Each row was made from one walk, in order. Every step used is in the known rows, and no mark comes twice. Write each row's walk.
Known rows:
baso -> nogir -> fulid -> sudez -> lenog: [-42,40,31,0,-8,-16,-8,-8,-7,-12,29,-8,4,18,36,3,-28,10,63,37,43,10,-4,-18,3,38,42,-8,8,8,9,25,-8,10,-10,-6,10,20,16,-18,20,1,0,-33,70,-13,-8,0]
baso -> nogir -> mibu: [-20,35,11,-13,-9,8,-12,-15,-23,19,23,14,1,10,27,-20,-13,-6,15,43,29,10,7,-9,-4,27,20,-42,-13,-2,-1,21,-17,6,-1,-20,-4,-9,26,-7,5,-5,-2,-28,49,-29,-10,7]
fulid -> meni -> lenog -> lipe -> sime: [-1,35,1,-13,8,-47,0,7,-25,27,-34,-32,-12,-11,58,-1,-19,-1,19,-15,6,-10,-17,8,47,0,-6,16,38,-52,-21,49,-16,-24,0,12,0,65,31,-5,42,5,7,2,-1,4,6,5]
fulid -> meni -> lenog -> sudez -> sime: [-5,30,23,-23,15,-32,-8,17,-30,16,-22,-42,8,6,53,17,-6,-23,20,-5,-10,0,4,-5,63,13,-2,28,27,-33,-30,46,-18,-10,-15,-4,15,38,31,5,28,-2,13,1,14,-6,9,9]
baso -> nogir -> fulid: [-28,32,16,6,3,-20,-10,-15,7,-2,19,-4,-3,9,22,-3,-25,18,52,32,47,0,-13,-15,-17,37,26,-17,-1,0,10,25,1,5,-6,12,-1,13,-1,-14,7,9,2,-18,56,-26,-10,-2]
sime -> sudez -> lenog: [6,32,20,-9,-43,13,13,-8,-61,-5,7,-33,13,14,39,23,-6,-41,21,30,9,16,24,-18,25,17,6,1,-5,14,-36,0,-1,18,-22,-17,5,-20,36,-19,21,-5,4,-30,31,23,-34,-10]
lipe -> lenog -> sudez -> sime: [21,33,-16,-1,18,-14,-38,8,-54,-6,-31,5,24,7,16,6,-8,-35,10,19,16,27,11,1,1,-2,20,-3,37,-38,3,34,3,0,-15,10,-4,14,37,1,61,-19,-2,-25,41,-19,-28,27]
fulid -> nogir: [-14,32,11,-8,-7,0,-13,25,-1,24,-3,-26,27,-9,19,27,14,32,28,20,-1,21,14,27,-8,18,12,-10,-18,-16,10,16,11,3,-3,17,-22,14,13,-10,30,-5,7,-9,15,-20,-27,12]
lipe -> lenog -> sudez: [17,41,-14,3,22,-13,-21,6,-46,-2,-24,11,32,6,16,8,-9,-34,-3,26,14,26,10,15,14,-11,14,-3,47,-46,20,32,14,-3,-1,20,7,20,21,-4,53,-15,-7,-25,38,-9,-31,28]
lenog -> sudez -> sime -> meni: [17,9,4,-8,17,-9,-22,14,-62,1,-19,-48,23,15,27,16,0,-35,38,13,-28,17,23,-18,23,29,15,7,-6,-1,-27,10,-6,1,-32,-14,48,-25,42,14,22,3,13,-14,34,-29,-16,22]
vata -> baso -> nogir -> fulid -> sudez -> sime -> meni: [-31,-2,10,32,-42,-14,-2,4,-9,24,5,-44,1,35,22,3,-19,6,54,27,20,-20,-4,3,-20,38,51,-7,-17,25,-19,4,10,1,-56,-26,10,31,23,-15,-17,22,-20,-28,78,-33,-8,20]
sudez -> lenog -> lipe -> sime: [28,33,12,-6,-15,-6,9,-13,-61,3,-26,-14,-7,-16,53,-7,-39,5,18,-6,27,18,6,5,15,16,10,-15,25,-8,-15,31,11,-16,11,-9,-13,36,35,-2,64,17,18,-25,-7,2,-10,11]
lenog -> lipe -> sime -> sudez: [26,31,-37,3,-1,-23,-17,-7,-63,-1,-30,-24,-29,-15,35,-26,-19,-3,36,8,12,-6,-17,-2,-14,5,1,-18,23,-38,-13,32,4,-25,-15,18,24,27,56,-2,71,14,-11,-20,20,-29,-29,13]
nogir -> baso: [-53,-8,-13,18,9,9,34,-16,-15,9,-20,-15,0,29,23,-7,-15,2,26,-17,5,-25,10,2,-7,8,-7,-26,-2,8,12,24,30,-8,-15,12,5,4,-9,-20,15,4,20,19,29,26,-27,-28]
nogir -> fulid -> sudez -> lenog -> lipe: [-9,34,30,1,-12,-26,-17,-12,-13,-2,10,-16,1,18,48,-4,-7,6,52,24,39,-8,14,-34,-2,17,28,22,33,-3,6,12,18,-2,-5,6,21,41,9,-12,49,-21,4,-21,42,1,-19,2]
lenog -> lipe -> fulid -> nogir -> mibu: [11,42,-32,4,-9,-21,-5,-1,-30,37,-28,-16,11,-29,31,-18,1,20,46,-7,26,-2,5,5,-4,-1,24,-28,45,-49,6,21,37,-36,2,17,0,52,32,1,90,-26,-10,-20,4,-37,-15,34]
nogir -> mibu: [15,23,5,-27,-15,14,-24,-32,-37,42,14,14,-8,16,25,-27,15,-18,-17,45,25,-9,29,-22,-15,-3,-5,-20,2,-6,-8,2,10,-2,8,-20,2,2,17,3,19,-32,5,-13,10,-15,-24,1]
fulid -> sudez -> lenog -> lipe: [-11,33,27,-2,-7,7,5,19,-46,-13,-2,-27,19,14,51,5,-7,-22,31,5,2,25,24,-9,34,0,28,10,23,-6,3,14,-5,7,-3,-6,21,25,64,-9,48,-11,-2,-30,38,6,-7,4]
meni -> lenog: [10,16,35,-10,-10,-2,11,0,-26,29,-18,-17,5,-1,36,-10,5,-22,-20,-1,67,7,0,-12,34,8,-2,22,28,-26,-12,46,10,-3,-5,20,-21,14,-9,15,-13,3,-2,-1,17,10,0,-5]
lipe -> lenog: [11,31,-16,5,12,-10,-16,-5,-30,17,-19,21,15,-6,11,4,-4,-21,-11,16,39,15,1,16,-14,-26,12,-6,32,-36,21,25,15,0,7,36,-34,22,10,-22,45,-15,0,-9,22,5,-27,8]
sime -> meni: [5,2,-14,10,8,-22,21,-8,-29,46,-11,-36,16,-10,12,10,4,-19,10,2,-10,3,5,2,7,1,9,-3,-25,9,-14,-17,3,6,-4,19,11,-17,-2,-26,-14,-2,6,12,1,23,-25,-22]
vata -> baso: [-9,-16,5,17,-34,19,12,2,-4,30,-14,-35,2,25,14,11,-9,3,-4,17,11,-32,11,21,-19,-2,9,1,0,14,-6,8,37,-7,-28,-8,1,29,15,-10,-17,31,-17,-15,32,-27,-10,18]
lipe -> sime -> sudez: [14,28,-33,-26,-11,-18,-37,-30,-74,-14,-17,-10,-31,-3,11,-6,-9,-15,38,67,29,2,2,-5,-21,10,-6,5,5,-4,-35,25,3,-14,-28,5,27,18,30,-18,49,15,-1,-28,34,-8,-32,-18]
lenog -> sudez -> sime: [13,15,10,-15,18,6,-31,14,-52,-15,-14,-34,14,22,25,11,-6,-30,34,17,-14,11,26,-23,14,22,7,8,9,-4,-17,27,-1,0,-23,-10,38,-16,44,20,33,6,13,-20,37,-48,-10,30]
sime -> meni -> lenog -> lipe: [18,7,4,17,-2,-36,37,1,-42,61,-29,-46,19,-19,38,-10,3,-27,3,-27,19,7,-10,-1,41,16,13,2,0,-23,-21,11,2,-7,-10,19,0,4,2,0,-16,-4,-6,10,7,24,-17,-7]

Write each row's walk:
[23,28,7,-2,-19,-25,3,-3,-59,21,-39,-21,-15,-12,48,-31,-9,-19,6,-3,63,6,-16,-7,34,21,-2,12,42,-50,-26,54,3,-25,-20,16,-1,36,25,21,27,10,-12,-14,28,-4,-10,9] : meni -> lenog -> lipe -> sime -> sudez
[-7,32,-24,-28,12,-36,-7,-12,-41,17,-29,-19,10,-23,28,16,-6,-9,55,6,41,-6,14,-12,37,-5,21,24,67,-28,-23,35,27,-35,-11,7,16,66,15,-14,69,-27,6,-16,9,-10,22,11] : lipe -> fulid -> meni -> lenog -> sudez -> sime
[17,24,8,2,-9,-18,18,-5,-35,35,-38,-16,5,-22,42,-25,-3,-12,5,-27,79,1,-8,-12,43,5,13,10,61,-52,-10,49,28,-32,-3,29,-15,44,1,22,28,-8,-15,-6,11,-9,6,14] : meni -> lenog -> lipe -> fulid
[24,30,-19,5,18,-23,-31,7,-63,8,-30,-1,28,0,17,8,-4,-43,14,15,7,30,10,7,7,0,27,-3,28,-30,-1,23,-4,1,-23,8,1,8,34,-2,51,-22,-1,-19,36,-8,-29,27] : lipe -> lenog -> sudez -> sime -> meni
[13,27,-40,10,8,-16,4,-8,-30,19,-33,-14,0,-27,24,-20,-12,9,36,-25,32,-10,-6,-5,0,-14,18,-19,53,-45,8,26,42,-31,11,34,7,41,30,-2,74,-8,-11,-13,3,-31,-4,21] : lenog -> lipe -> fulid
[-12,4,12,-8,-2,-17,-27,12,-54,7,-8,-42,13,18,30,1,21,-44,45,14,15,19,19,-28,17,9,35,30,-8,4,-24,6,-30,17,-39,2,18,-1,54,-9,13,-24,5,-15,57,3,-8,-12] : fulid -> sudez -> sime -> meni -> lenog
[11,36,13,1,-40,5,18,1,-65,-4,-3,-39,11,9,49,14,-11,-38,25,8,3,10,13,-17,31,21,9,-8,4,-6,-28,5,-4,10,-22,-13,6,-13,51,-13,37,-1,-1,-29,30,12,-34,4] : sime -> sudez -> lenog -> lipe
[7,21,-39,13,7,-26,-5,3,-51,19,-34,-33,6,-20,29,-13,-3,-10,62,-20,19,-2,0,-13,9,-6,39,-10,43,-35,-5,13,17,-23,-15,22,21,40,54,-8,77,-20,-12,-18,22,-25,-7,14] : lenog -> lipe -> fulid -> sudez -> sime -> meni
[-4,18,17,5,-11,-48,-35,-11,-25,16,1,-34,-4,18,41,-21,9,-7,69,10,50,-13,-1,-46,-6,25,34,30,23,-6,-16,14,-1,-2,-37,14,17,30,9,0,32,-29,3,-7,53,-7,-19,2] : nogir -> fulid -> sudez -> sime -> meni -> lenog -> lipe
[-5,7,9,1,-2,-17,-25,20,-57,10,-17,-42,11,14,33,-7,16,-43,50,-1,11,17,15,-26,19,9,36,20,-2,-8,-20,8,-30,8,-40,1,19,3,66,-3,24,-21,0,-13,51,-4,-10,-4] : fulid -> sudez -> sime -> meni -> lenog -> lipe
[16,17,44,-14,-5,-3,-9,10,-51,8,-25,-29,14,11,43,-7,1,-39,1,2,47,17,12,-22,51,35,3,31,29,-26,-28,50,-3,-5,-28,-4,9,2,18,36,1,0,8,-13,38,-19,0,19] : meni -> lenog -> sudez -> sime
[-11,34,21,-21,17,-31,8,16,-22,14,-15,-34,14,1,54,20,-8,-20,9,-3,-12,2,4,3,68,6,-9,26,30,-35,-20,44,-10,-14,-5,0,21,44,24,1,20,-3,5,0,13,1,6,10] : fulid -> meni -> lenog -> sudez
[11,41,6,-3,-10,-13,26,-4,-43,12,-22,-19,13,-25,56,12,-35,5,31,-26,19,9,13,3,38,3,22,-11,48,-15,-13,26,26,-17,20,-7,-11,50,32,-12,75,-4,16,-22,-13,9,5,15] : sudez -> lenog -> lipe -> fulid -> meni
[19,34,-14,-28,-20,-16,-25,-30,-86,-16,-12,-9,-26,-4,22,-2,-22,-16,35,61,38,13,11,-3,-8,18,0,7,7,6,-39,25,-2,-10,-26,-14,19,21,35,-19,55,14,9,-40,26,6,-27,-17] : lipe -> sime -> sudez -> lenog
[-1,32,12,2,-11,-47,-19,-25,-33,4,3,-22,-6,9,45,-10,-9,6,66,32,35,-8,6,-30,-6,23,33,22,27,-1,-7,8,13,-9,-15,2,30,52,7,-17,53,-20,4,-23,42,12,-24,-4] : nogir -> fulid -> sudez -> lenog -> lipe -> sime -> meni
[19,37,9,0,-19,-2,26,-9,-45,10,-20,-14,12,-24,49,3,-31,2,25,-22,36,13,13,-4,27,6,20,-13,46,-12,-4,23,31,-19,17,-2,-17,37,26,-8,67,-3,13,-26,-8,7,0,17] : sudez -> lenog -> lipe -> fulid
[23,14,-22,-18,5,-46,-11,-30,-69,27,-34,-11,-18,-20,16,-17,-11,-9,18,37,44,6,-9,8,0,17,5,13,7,-8,-33,26,0,-25,-17,11,11,33,-2,-13,15,11,5,-10,11,17,-13,-24] : lipe -> sime -> meni -> lenog
[-25,2,12,28,-40,-5,8,-3,11,22,6,-31,-3,33,19,3,-28,21,34,28,32,-28,-6,12,-24,28,33,-13,-3,18,-5,16,28,-8,-36,-16,1,37,7,-13,-15,32,-20,-26,66,-36,-7,21] : vata -> baso -> nogir -> fulid
[19,-7,7,-5,-11,-22,-18,-2,-52,39,-24,-40,-2,-5,20,-3,11,-32,29,-16,36,9,6,-27,7,26,21,11,-23,6,-43,11,-21,9,-38,5,-26,-18,20,0,-8,-8,23,7,15,3,-8,-9] : sudez -> sime -> meni -> lenog
[19,12,-42,-18,12,-39,-18,-32,-63,21,-26,-12,-19,-22,6,-9,-13,0,28,44,20,2,-2,12,-26,8,3,1,-4,0,-25,11,2,-20,-14,14,22,27,10,-23,30,14,9,-10,8,6,-21,-24] : lipe -> sime -> meni
[-4,39,5,8,-19,-6,34,-3,-43,14,-27,-19,20,-18,55,7,-30,18,47,-31,24,14,13,13,28,25,26,-25,40,-10,-5,28,39,-21,3,-9,-18,45,21,-11,77,-5,18,-20,0,10,-8,11] : sudez -> lenog -> lipe -> fulid -> nogir -> baso
[12,42,2,0,-39,4,18,-7,-65,-4,-8,-34,10,-4,43,11,-13,-35,41,10,15,10,14,-18,30,13,20,-8,26,-6,-30,7,13,1,-19,-15,10,3,45,-16,51,-9,-3,-37,29,8,-30,5] : sime -> sudez -> lenog -> lipe -> fulid
[11,23,12,-1,-12,-22,-2,6,-47,25,-36,-22,3,-17,47,-27,2,-23,23,-26,76,6,-8,-22,40,11,21,17,60,-50,-17,49,13,-23,-21,19,-9,43,27,23,41,-16,-11,-13,29,-12,10,16] : meni -> lenog -> lipe -> fulid -> sudez -> sime
[-30,14,24,23,-33,-18,14,8,3,22,-2,-41,6,32,37,10,-31,12,38,22,20,-25,-6,18,14,40,33,-2,15,1,-16,31,21,-10,-45,-28,17,52,16,2,-12,33,-22,-27,70,-37,3,31] : vata -> baso -> nogir -> fulid -> meni -> lenog -> sudez
[21,-5,2,7,-8,-27,-15,3,-55,41,-31,-45,0,-9,28,-15,4,-30,35,-29,29,5,-3,-25,7,26,23,2,-16,-6,-45,14,-22,3,-38,7,-22,-14,32,6,6,-7,19,7,15,-4,-10,1] : sudez -> sime -> meni -> lenog -> lipe
[4,28,-37,8,9,-19,-12,2,-44,9,-33,-25,3,-17,28,-17,-4,-3,58,-17,32,-2,3,-18,1,-13,31,-5,51,-39,1,25,25,-27,-9,27,18,45,56,0,90,-19,-11,-23,25,-35,-1,26] : lenog -> lipe -> fulid -> sudez -> sime
[-27,-2,8,25,-32,15,18,11,1,21,-7,-31,3,25,18,12,-26,10,17,20,15,-16,-2,25,-14,18,30,-22,-11,16,-4,17,21,1,-33,-19,-1,25,24,-10,-23,44,-22,-24,61,-37,2,23] : vata -> baso -> nogir
[-1,33,-35,8,9,-17,1,1,-37,10,-31,-21,5,-17,30,-13,-7,0,48,-13,27,-3,1,-8,7,-18,27,-8,58,-44,15,21,30,-29,3,30,25,45,46,-9,83,-20,-17,-19,22,-24,-3,20] : lenog -> lipe -> fulid -> sudez
[8,27,11,1,-9,-19,12,5,-38,27,-35,-20,10,-16,47,-23,0,-17,13,-21,75,4,-11,-15,46,5,18,17,66,-52,-6,47,23,-25,-8,23,2,49,17,18,34,-14,-18,-13,28,-1,5,11] : meni -> lenog -> lipe -> fulid -> sudez
[13,20,40,-13,3,-2,11,12,-40,10,-19,-25,23,10,43,-1,2,-32,-12,7,39,19,10,-10,59,25,-1,28,39,-30,-11,47,12,-8,-12,3,21,11,5,32,-5,3,-4,-11,32,-11,1,18] : meni -> lenog -> sudez
[4,35,-43,5,15,-32,6,0,-25,24,-34,-25,-2,-29,36,-7,-17,11,45,-28,10,-18,-7,0,13,-20,16,-12,55,-51,3,25,31,-36,11,30,12,61,38,-12,84,-12,-9,-6,-5,-25,3,19] : lenog -> lipe -> fulid -> meni
